Each row was made from one small tree. The marks that hang from a mark follow it in brackets, in the order of their numbers. Every link used is in the known rows. Write each row's tree.
Known rows
Q_368(Q_493 Q_935): [-13 -10  -5  -3  -6   5  12  -5 -12  -2  -4   1   5   6   0  10 -15   1
   8   0  -6   5   9   0   7  -3 -21   7   3  -7  -1  -6   1 -12]
Q_368(Q_493(Q_935(Q_406))): [ -5   6  -9 -19   2  11  -6   2  10   3  -9  11 -13   1   0  -1 -18   2
   2  -4  -2   7 -22   8   1   4 -42   7  15   6   7  -4  -2  -7]
Q_75(Q_935(Q_406 Q_664 Q_750(Q_493))): [ 10  11  12   6  -4  20 -10   7  14   4  -7  -7 -16 -23   6 -24 -22   1
  -3  20   9  16   5  18   2   7  -9  18   3  10   8   2  -4  -4]
Q_391(Q_935): [ -4   5   7   3  -6 -10   2   6  -3 -11  -2   1  13  13  -7  -2   7   3
  -2  -1 -11   6  10   4  -2  -6   1   9  -2   6   7   1   5   0]
Q_75(Q_493 Q_935): [  6   9   1  -7   8   6   2  -3  12 -15  -9 -14  10   7   1  -7 -17   0
   6  -1  -2   5  -1  11   4   8  10  11   4  11  16  -2   2 -17]
Q_223(Q_75(Q_493(Q_391)) Q_935(Q_750)): [  1   9 -16  -1   2  20   4 -31   4 -10  -3  -4  12 -13 -13  -3 -18  11
  -6  38 -12  11   1   6   3   0  35  28   4   5  16   2 -13  -8]
Q_750(Q_493(Q_223 Q_935(Q_664(Q_391)))): [ -1  11  38   2  -5  13 -14  -3  26   7  -7   2   9 -23 -17 -17 -18   0
   5  -4   3 -21   7  10 -11   3 -30  11  10   7  -8  -4  -1   7]
Q_664(Q_223 Q_391 Q_750(Q_493)): [ 10   9 -13  23  -8   2  10   3 -10  -5   1  -5  -5 -42   4  -9  -6  -1
   8 -28  11 -25  21  11  -7  12 -20   5  -1  -2 -13  -2 -13   9]
Q_750(Q_493(Q_223(Q_75 Q_935))): [ -9   5   6  11   7   9   0 -17  23   9  -3 -12  19 -10 -23  -8  -2  11
  -3  -8   1 -13  19   2 -10 -10  -4   1  -4   4   3   3  -6   2]
Q_223(Q_750): [  8   7   0   4  -7  16   5  -5  -4  -5  -3   0  -3 -12  -2  -5  -6   8
  -6   9   4  12  23   2   0  -2   7  17  -5  -2   3   0  -9  10]
Q_75(Q_493 Q_935(Q_664 Q_750)): [ 14  14  16  -4 -11  22  -3  -6   5 -14 -10 -11   2  -5   4 -15 -25   3
   4  28   7  16  -1  17   5  12  13  27   5  11   9  -7  -3 -12]
Q_391(Q_935(Q_750(Q_493))): [ 10   9   5  10 -11  -2  -2   8   1 -13  -5   2  13  -5  -7 -10   0   2
  -5   2  -2  13  -2  12  -4   5  -1  25  -8   5   5   6  -3   2]
Q_223(Q_75(Q_935(Q_406 Q_750)) Q_391): [  7  22 -14   8   9  33 -11  -4   2  -9  -9 -12 -23 -26  -4 -20 -19  14
 -12  32   7  10  -9   7   3   0  -4   5   6  15  13  15 -11  -1]
Q_223(Q_75(Q_493(Q_391)) Q_368 Q_750): [-11  18 -22   6   2  20  12 -26  -2  -1  -8  -7  -6 -26  -4 -16 -23  17
  -7  27 -11  -2  39  -7   7  -5  45  26  -1   2  16  -1 -23  -3]
Q_935(Q_406 Q_664 Q_750(Q_493)): [  2  10  10   9 -10  13 -11   6   6  14  -4   1 -23 -29   6 -21 -12  -2
  -7  17  11  14  10  15   0   5 -10  18   3   1   1  -2 -13  -1]
Q_223(Q_75): [ -2   0 -15   7  11   0   6  -4   8  -1   0  -6  -7  -4  -9  -4  -1  10
  -4   7   4  -4   6  -6   0  -6  -4  -4   0   5  -1   7  -2  -1]
Q_750(Q_493(Q_223(Q_75 Q_391 Q_406))): [ -9  20  -4  19  14   8  -5 -12  11   9 -10 -15 -11 -28 -25 -22 -14   9
 -11 -11  14 -28  26  -2 -13 -12 -11  -1   6   7  -4   2 -18   3]
Q_368(Q_935(Q_750(Q_493))): [  5  -5   0  15  -6  13   4  -1   0  -6  -3  -1  16  -9   4  -4 -11   3
  -1  15  -5  17   4   6   3   6   0  17 -12  -6   4   7  -6  -1]
Q_368(Q_935): [ -9  -9   1   8  -1   4   7  -3  -6  -3   0  -1  15   9   3   4  -4   3
   3  15 -14  11  16  -2   5  -4   0   1  -5  -6   6   2   1  -5]
Q_935(Q_664(Q_223(Q_391) Q_750(Q_493))): [ -7  18  15  31 -20   2   2  -3 -21   6  -4  -1 -12 -43  -7 -12 -12  -4
   0  -8  13 -20  35  14  -4   0  -5  12   7  -6 -18 -11 -19   5]
Q_75(Q_493(Q_223) Q_935(Q_664)): [ -4  16  33  -8  -3  15   0 -17  11  -3 -14 -15   9   4  -9 -14 -22   4
   7   7   6  -9  15  11  -1   2   8   8  11  15  11 -17   0 -10]
Q_368(Q_935(Q_406 Q_750)): [ -3   0 -11   4  -4  22   1  -4  -7  -2  -3   0  -1   1  17  -5  -8   7
  -4  32  -8  30   4   5   6   4  -4   5  -6   0  18   5  -9  -2]
Q_750(Q_493(Q_391)): [ -3   0   4   8   9 -11   0  -3   2   8  -3   6  -2 -27 -13  -3 -17 -11
  -1 -10  -4 -20   1   3   3   3  15  13   5  -3  -1  -2  -3  -4]
Q_368(Q_493(Q_935)): [  2   2  -1 -17  -4   8  -3  -1   8  -3  -8  11   1   2  -6   5 -18   1
   5  -6   0   2 -23   5  -1   5 -36  14  13   3  -3  -4   2  -5]
Q_750(Q_493(Q_223(Q_368) Q_391)): [-18  10  13   4   1   6   1 -20   4  20  -9   1   8 -26 -10 -11 -17  -1
   0  -5  -7 -33  11  -5  -2   0  23   3  -1   1   5  -8 -10   2]
Q_935(Q_664(Q_391) Q_750): [ 13   5  17   0 -22  26  -8   1  -6  -3   2   0 -15 -28   5 -14 -11   2
   2  31  10   4   8   8  -1   7  -7  20   4   1 -13  -1  -4   8]
Q_493(Q_223(Q_75 Q_368) Q_391): [-23  10  -3  -1   7  16   8 -35  -1  18  -8  -2  -2 -15 -11  -9 -16  15
  -4  23  -6 -33  11 -17   1  -7  30  -6   3   9   9  -8 -11   6]
Q_935(Q_664(Q_223)): [ -6  12  12   4 -16   3   7  -6  -9  13   3   1  -3  -8   5  -3  -3   2
   2   2   7  -8  19   7   2   1  -6  -6   8   2 -10 -14  -4  -1]
Q_75(Q_935): [  8   2   4  -2   6   8   0   3  10  -8  -4  -8   7   3   1  -4 -10   2
   3   5   0   4  -4   3   2   3   1   2   2  10   7   4   7  -4]
Q_664(Q_223(Q_75 Q_406) Q_391 Q_750): [  8  12 -46  22   2  10  17  -8 -10  -6   1 -12 -20 -30   1 -15  -8  20
   0  -2  15 -21  41  -3 -10  -1 -22  -2   4   8 -10   0 -20  11]
Q_750(Q_493(Q_223(Q_935) Q_391)): [-12   4  21   3   2   6  -3 -24   9  14  -5   2  21 -20 -22  -2 -14  -4
  -1  -4 -10 -23  11   4  -6  -5  19  10   4   1   7  -8  -5   2]
Q_750(Q_493(Q_391 Q_935)): [  1   4   9   1  10  -4  -9  -3  17   2  -7  15   9 -21 -16  -4 -23  -9
  -1   1 -13 -13 -16   6   0   7   1  19  10   2   2   1  -1  -3]
Q_664(Q_223(Q_406) Q_391(Q_935) Q_750): [  5  16 -26  19 -13   2  13   1 -19 -15  -1  -5   0 -16   2 -13   1  12
   2  -6   2 -12  47   6 -11  -1 -19   8   3   8  -3  -6 -14  12]
Q_935(Q_406 Q_664): [-13   5  10   2  -5   3  -8   3   0  15  -1   1 -24  -8   5 -13  -4  -1
  -2  14   1   7  24   7   3  -7  -8  -2  11   1   3  -7  -5  -3]

Write each row's tree
[  0  10   7   0 -14  21  -9  -1  -4   9  -2   4 -26 -16  12 -16  -9   3
  -6  33   9  20   6  10   3   3  -5  11   5   4   4  -4 -10   3]	Q_935(Q_406 Q_664 Q_750)
[  6  21   4  -6  -2  33  -5 -20  18  -1 -14   3  11  -1 -12 -15 -20  20
  -9  16   3   5  20   0 -14  -3 -13  14   5  14  11  -6 -15  17]	Q_493(Q_223(Q_406 Q_750) Q_935)
[-25  25   9  10  -7  17  -2 -19  -5   2 -10 -12   9  -7 -17 -17   0  20
  -7  14  -7 -19  25  -7  -8 -16  10  -4  -1  10   8   2 -13   8]	Q_493(Q_223(Q_75 Q_368 Q_391(Q_935)))
[ -3  26 -32   8 -14  27  16 -14  -8  12  -2  -7   2 -16  18 -14  -5  21
  -7   5   0   4  48  -3  -3  -1  10   2  -5   0   7  -7 -25   9]	Q_664(Q_223(Q_368 Q_406 Q_750))
[  5  19 -23   9  -2  18  20 -14  -5   0   0  -5  -4 -16  -3  -5  -5  21
  -8   1  10  -1  23   1   1   1  -3  -2  -3   8   2  -1 -14   8]	Q_664(Q_223(Q_75 Q_750))
[-11   7   4   9   8 -17  -2   3   2   5  -6   7  -4 -18 -13 -10 -10  -9
  -5  -8 -14  -8  12   9   2  -3   7  16   7   5  13   0  -3  -5]	Q_750(Q_493(Q_391(Q_935(Q_406))))
[ -6  13  -3  14 -16  12   3   0 -16   9   1  -1 -30 -34  13 -16  -6   3
   5   6   9 -11  42  12  -1   1 -22  -2  12   3  -5 -11 -15   9]	Q_935(Q_406 Q_664(Q_223 Q_391 Q_750))
[-12  14  12 -12   6   4   4 -30  -5   2 -12   0   4  -5 -12  -1 -21  -3
   2   1  -3 -24  -2   3   2   5  28   7  11   9  15 -18  -8  -7]	Q_75(Q_493(Q_223 Q_391))
[-10  13  -1  23 -11  -3   6   1  -8  15  -3   0 -22 -31   6 -16  -8  -1
   0  -9  12  -9  37  15  -2   2 -16   3   6  -1  -3 -13 -19   2]	Q_935(Q_406 Q_664(Q_223 Q_750(Q_493)))
[ -7  14  -1  21 -21  -9  11  -2 -17  -4  -4  -1   1  -3  -3 -12  -1  10
  -2   7   2  -1  53   7  -7  -9  -7  14   6   7  -5 -14 -12   7]	Q_391(Q_935(Q_664(Q_223(Q_406) Q_750)))
[ 14   7  23   6  -6  17  -4  -4   5   0  -8   0  -4 -30  -6 -15 -32  -4
   0  27   5  -1  -1  11   5   8  15  29   5   7  -1  -3  -1  -3]	Q_75(Q_935(Q_664 Q_750(Q_493(Q_391))))
[ -6  18  33  23 -24  28 -14  -8  -3   4  -3  -3   7 -45 -21 -15 -12   2
  -9  17  -7  10  59  17  -5 -18  13  37   4 -14  -4   0 -17   6]	Q_223(Q_391 Q_750(Q_493) Q_935(Q_664))
[-14  -8   6  20 -11  12  -1   2 -13  -1  -1  -2 -15 -19   8 -13 -11   2
   6  30  -9   7  54   5   2  -9 -14  11   4  -7   2  -2  -9   3]	Q_368(Q_935(Q_406 Q_664(Q_391 Q_750)))
[-18   0  -7  -8 -19  21   2 -13   0  11  -1  -3  19  -3   6   3  -2   9
   6   6 -17   9  20   0   0 -10   2  11  -1 -11   4  -3  -6  -6]	Q_223(Q_368(Q_493) Q_935)
[-14  24  12   5  -6   9  -7 -13  -9  -2 -12  -6   4  -1 -19 -15  -4   9
  -9   3   0 -15  27   1 -13 -14  -3   2   8  11   7  -7 -12   7]	Q_493(Q_223(Q_391(Q_935) Q_406))
[ -7  23 -16  12   1  11   7 -12 -12   4   0  -6  -9 -21  -6  -4  -4  11
  -6  -3   8 -16   5   3   0  -1  -7 -15   7   6  -4   2 -13   1]	Q_664(Q_223(Q_75 Q_391))
[-12  26   2  -1   3  13  -6 -21  -5  -1 -14 -14  -3  -8 -11 -14 -16   4
  -4  -5   6 -15  18   6  -9  -3   7   4  12   8  10 -13 -19  -6]	Q_75(Q_493(Q_223(Q_391 Q_406)))
[ 11   4   1   5  -2   7  -1  -7  -3   1  -4   8  -3 -31  -6  -6 -20  -6
  -5  12   3  -4 -17   6   2  12  17  24  -2   0   0   1  -9   2]	Q_935(Q_750(Q_493(Q_391)))
[  3   2  18   3 -26  26  -8 -12   0   1   3   2  14  -9   0  -4  -2   6
  -2  39  -4  24  16  10  -2  -5  11  23   0  -4  -1  -2  -5   3]	Q_223(Q_935(Q_664 Q_750))
[-14  18 -12  -2   4  18   3 -21  -7   8 -13 -10 -22 -16 -22 -10 -20  13
  -5  -6  19 -26  14  -6  -8 -13 -27  -1  15   8  -7  -9 -16  -1]	Q_368(Q_493(Q_223(Q_75 Q_391 Q_406)))
[ -1   9  -3  12  -5  21  -6  -3  14   6  -1  -4   6 -23  -4 -12  -3   7
  -9   0 -11  25  43  15  -4 -10   2  24  -4  -6  17   6 -15   4]	Q_223(Q_750(Q_493) Q_935(Q_406))
[ -1  17  -3  10 -11  18  12 -20  -4   8   1   4  21 -31  -7   0 -11   5
  -5  -4  -9  -1  31  13   1   1  19  18   0  -3   7  -6 -15   5]	Q_664(Q_223(Q_750(Q_493(Q_391)) Q_935))
[ 16  13 -17   0  11  20   5 -10  14 -20  -9 -17   0  -3  -3 -13 -21  14
  -2  20   8  12 -11   7   4  10   8  16   0  17  14   6  -5 -11]	Q_223(Q_75(Q_493 Q_935(Q_750)))
[  9  18  -9 -12   9  21  -2 -14   2 -10 -13  -3 -11 -14   8 -13 -34  -1
  -2  27  -5  11 -19  15  11  16  25  22  11  17  30  -5  -9 -15]	Q_75(Q_493(Q_391) Q_935(Q_406 Q_750))
[-17   1  13   1 -11  13 -10  -5   7  15   3  -1   0  -4   1  -7   2   3
  -2  22 -14  19  36  11  -1 -15   0   6   9  -3   9  -3  -4  -3]	Q_223(Q_935(Q_406 Q_664))
[-15  22 -16  -5 -10  27 -12  -6  -2   6 -13   0  -8 -19   1 -15 -23   9
  -2  10  -9  -4  13  -1  -6  -8 -18  15  15  -3  -1  -1 -20  -5]	Q_223(Q_368(Q_493(Q_935)) Q_391 Q_406)
[-20   7  17   1  -5 -10  -3  -4 -11   7  -4  11 -12  -9 -10  -9 -11  -5
  -5  23 -16  -3  25   7   6 -10  14  13  16   7  11  -9  -2  -4]	Q_493(Q_391(Q_935(Q_406 Q_664)))
[-14  12 -24   4   5   8   7 -12   9   0  -4 -15   2  -3   3 -14  -6  15
   0   7  -7  -3  18  -6   2  -3  20   5  -3   2  10   4 -13 -12]	Q_223(Q_75(Q_493) Q_368)
[ -5  31  -3  16  -4  12   2 -10  -9 -25 -11 -11  -2 -17 -26 -17 -11  15
 -13  12  -5   9  41  10  -1 -12  15  33   3   7  13   6 -19  -1]	Q_223(Q_75(Q_493) Q_391(Q_935) Q_750)
[ -5   9  16   6   2   1 -16  10  26  11  -6   7  -6 -16  -5 -17 -15  -4
  -2   1  -5   5   6  15  -3   0 -26  12  11   2   2   1  -4  -4]	Q_750(Q_493(Q_935(Q_406 Q_664)))
[ -8  -1  -2  18 -17  10  -2 -10  -2   2  -1  -5   4 -10  -5 -11  -4   8
  -2  27  -5  12  62   3 -11 -20   7  23   6  -7  -5  -9 -15   4]	Q_223(Q_406 Q_935(Q_664(Q_750)))
[  4  19  16  13 -25   1   6   3  -6  -1  -2   2  11 -13  -3 -13  -2   4
  -3   1   5   6  14  18  -2   7  -7  20  -2   6  -4  -6  -6   2]	Q_391(Q_935(Q_664(Q_223) Q_750(Q_493)))
[  4  11  23   7  -7  13  -5  -7  11   3  -8  14   0 -36 -19 -13 -30  -1
  -6  18  -7  -1  22   9   0   0   8  40   8   0  -1  -4 -10   6]	Q_223(Q_750(Q_493(Q_391 Q_935(Q_664))))
[-24  19 -12   8 -10  11   1  -5 -14  -3  -9  -8  -6 -15 -13 -12  -7  15
  -4   8  -9  -9  23  -4   0 -16  -6  12   3   1   0   5 -12  -6]	Q_223(Q_75 Q_368(Q_493) Q_391(Q_935))
[-17   7  14   1   6   8  -6 -22  11  19  -6   2   9 -22 -17  -7 -14  -4
  -4  -3 -12 -17  14   8  -5  -6  13   5   7   3  16  -8  -9   0]	Q_750(Q_493(Q_223(Q_935(Q_406)) Q_391))
[ -2  18  -8  20 -13   9   6 -10 -31  -6  -4   0  -7 -27   0  -1  -5   2
  -1  -5   9 -15  12   7  -4   5   0  -1   4  -2  -7  -8 -19   9]	Q_664(Q_223(Q_391) Q_750)
[  0  33 -32  18  -1  26  11 -16 -13   1  -4 -11 -16 -31  -7 -16 -13  22
 -15   7  12  -5  44   1  -4  -8  -3   3   6   6  -1  -1 -28   8]	Q_664(Q_223(Q_75 Q_391 Q_406 Q_750))
[-21  -5 -10  -1 -13  14  12  -7 -11   7  -5  -3  11   2  13   1 -11   8
   8   8 -15   5  20  -7   7  -6  -4   5  -4 -11   4  -3  -5 -10]	Q_223(Q_368(Q_493 Q_935))
[-12  31 -15  15  -5  32   1 -18  -8  -7 -10 -16  -9 -33  -6 -21 -16  19
 -11  21  -6   3  43   0   2 -10  30  23  -3  -2  11   6 -29  -1]	Q_223(Q_75(Q_493) Q_368 Q_391 Q_750)
[-13  21   6  11 -26  44 -10 -18 -10   1  -3  -5  17 -28   0 -10  -3  15
  -9  31 -22  17  50   3  -3 -16  33  25  -7 -14  11   6 -22  10]	Q_223(Q_368 Q_391 Q_750 Q_935)
[-14  25  17   2 -12  43 -13 -25  -5   7  -8  -4   3 -21 -13 -11  -6  13
 -12  17  -5   8  36  10  -8 -15   9   8   4   2  20  -4 -20  15]	Q_493(Q_223(Q_391 Q_750 Q_935(Q_406)))
[ -4   2   6  13 -11  10  -8   5  -9   3  -1   0 -35 -32   6 -19  -8  -1
   3  16   5  -4  41   8  -3  -5 -16  10  11  -1  -5  -5 -11   7]	Q_935(Q_406 Q_664(Q_391 Q_750))
[ -5   7   1  -1  15  -2 -12  -1  20   8  -8  14  -5 -23 -10 -10 -25  -9
  -4   1 -15  -7 -13  10   1   6  -7  14  13   5  12   2  -5  -5]	Q_750(Q_493(Q_391 Q_935(Q_406)))
